In the rows, zero is written as 128.
Known rows, with every step that occurs:
K-X-C-J-E: [141 117 138  94 163 128 149 143 101  53 133 147  21 130  92 151 149 112
 124 123]
J-X-C-K-E: [144 139 140 139 166 126 141 120 117  59 127 161  19 133 112 154 165 123
 119 135]
X-J-K-E-D: [170 113 163 115 148 135 148 121 126  46 120 170  57 140  97 167 139 115
 127 119]
C-K-X-J-E: [183 105 120  73 163 131 145 120 100  43 122 160  27 131  78 162 165 129
 140 113]
X-J-K-E-C: [171 109 158 113 158 135 150 117 115  33 120 178  34 141 102 173 147 116
 128 124]
J-X-C-K: [138 153 137 148 170 121 140 131 114  67 125 158  26 131 110 146 166 128
 119 142]
J-K-X-E-C: [157  99 136 122 165 137 144  94 121  30 121 168  49 135  87 154 139 128
 124 120]
X-J: [151 124 163 111 159 125 146 151 108  84 124 160  80 131 112 160 151 115
 121 137]
E-C: [115 109 150 146 180 137 135 117 120  62 126 133 121 128 128 131 147 135
 138 143]
J-X-E: [118 128 168 137 160 130 138 106 129  75 127 156  74 126 114 146 153 124
  99 137]
C-E: [211 126 140  93 164 135 124  97 121  96 119 137 120 134  94 125 150 132
 130 128]
K-E-C: [141  72 157 113 160 149 135  89 133  54 133 141 103 134 130 154 141 115
 131 121]
E-D: [109 120 163 153 151 138 128 128 153  99 126 112 189 124 113 113 124 133
 134 129]
E-C-K: [139 109 128 129 185 137 136 108 111  47 122 149  97 128 112 141 165 146
 153 136]
X-C: [130 138 154 159 165 121 141 136 120 104 134 169  83 132 116 140 147 117
 130 152]
K-X: [143  91 129  95 163 132 138 139 110  72 131 119  86 125 109 145 141 115
 115 120]
J-E-K-X-C: [130 110 154 143 157 145 141 116 152  41 133 132  56 135  87 124 128 118
 139 125]
C-K-E-D: [176  92 128  96 153 143 131  93 136  66 126 150 114 131  95 152 152 131
 147 110]
J-K-E-D: [173 105 145 136 144 143 132  87 157  51 121 146 109 140  99 143 117 121
 123 113]
C-E-K-X: [196  97 121  89 176 149 132 121 119  55 123 123  89 131  79 133 161 131
 152 117]
J-X-E-C-K: [115 122 161 137 172 134 141  96 119  47 123 166  52 127 111 150 168 136
 119 135]

Rows:
[193  93 119  85 158 139 132  95 125  68 127 159  91 132  99 162 158 125
 137 114]	C-K-E
[159 161 137 134 168 120 144 145 110  70 128 179  48 136  93 151 150 120
 127 142]	X-C-J-K
[146  92 142  81 162 130 150 154  94  57 128 140  43 127 103 164 153 111
 120 119]	K-X-J
[138 121 157 151 155 146 133 109 166  57 130 125 104 134  94 116 119 122
 133 130]	J-E-K
[187 138 112  77 166 129 138 147 106  40 120 140  65 132  82 154 141 122
 111 115]	C-J-K-X
[199 113 128 107 175 147 128 116 130  71 122 129 116 133  84 126 157 134
 151 126]	C-E-K
[155 138 132 142 171 121 142 127 111  89 130 184  58 132  99 149 165 128
 146 145]	X-C-K
[121  78 150  82 171 139 149 115  98  42 132 157  57 123  97 161 161 123
 129 118]	K-X-E-C-J
[114  71 155  98 169 140 148 106 105  49 132 157  65 123 103 156 157 123
 130 121]	K-X-E-C
[183 134 130  88 155 138 135 126 129  44 122 143  96 135  87 152 133 121
 117 111]	C-J-K-E-D
[138 126 184 124 157 132 149 118 121  46 122 162  46 137 104 147 143 122
 130 136]	X-J-E-C
[180 132 123  75 164 131 142 134 107  39 122 158  59 131  77 160 146 122
 112 115]	C-J-K-X-E
[175 133 152 121 159 125 147 138 114  58 117 174  53 138  98 163 143 119
 120 132]	X-J-K
[137 104 150 133 156 147 137 114 156  42 131 119  77 133  89 122 123 119
 133 121]	J-E-K-X
[174 140 151 133 168 125 138 114 113  98 127 173  67 136  97 135 159 125
 141 145]	X-C-E
[155 159 131  92 168 126 134 159 109  62 123 125  80 126 105 146 152 122
  98 128]	C-J-X
[139 154 151 136 166 128 145 145 123  64 133 167  49 134  90 141 148 118
 137 141]	X-C-J-E-K
[145 123 172 126 155 137 149 137 132  50 126 155  54 136  93 148 141 116
 133 131]	X-J-E-K
[163 118 136 127 164 128 143 112 115  79 133 189  46 135 101 160 164 120
 146 135]	X-C-K-E
[151 146 147 132 160 128 145 134 121  61 129 175  56 137  92 152 145 118
 134 132]	X-C-J-K-E-D
[155 103 141 124 155 137 142  97 133  42 121 160  72 133  82 148 131 127
 122 115]	J-K-X-E-D
[169 153 148  89 154 131 133 129 128  66 126 133  95 132  90 132 130 120
 109 125]	C-J-E
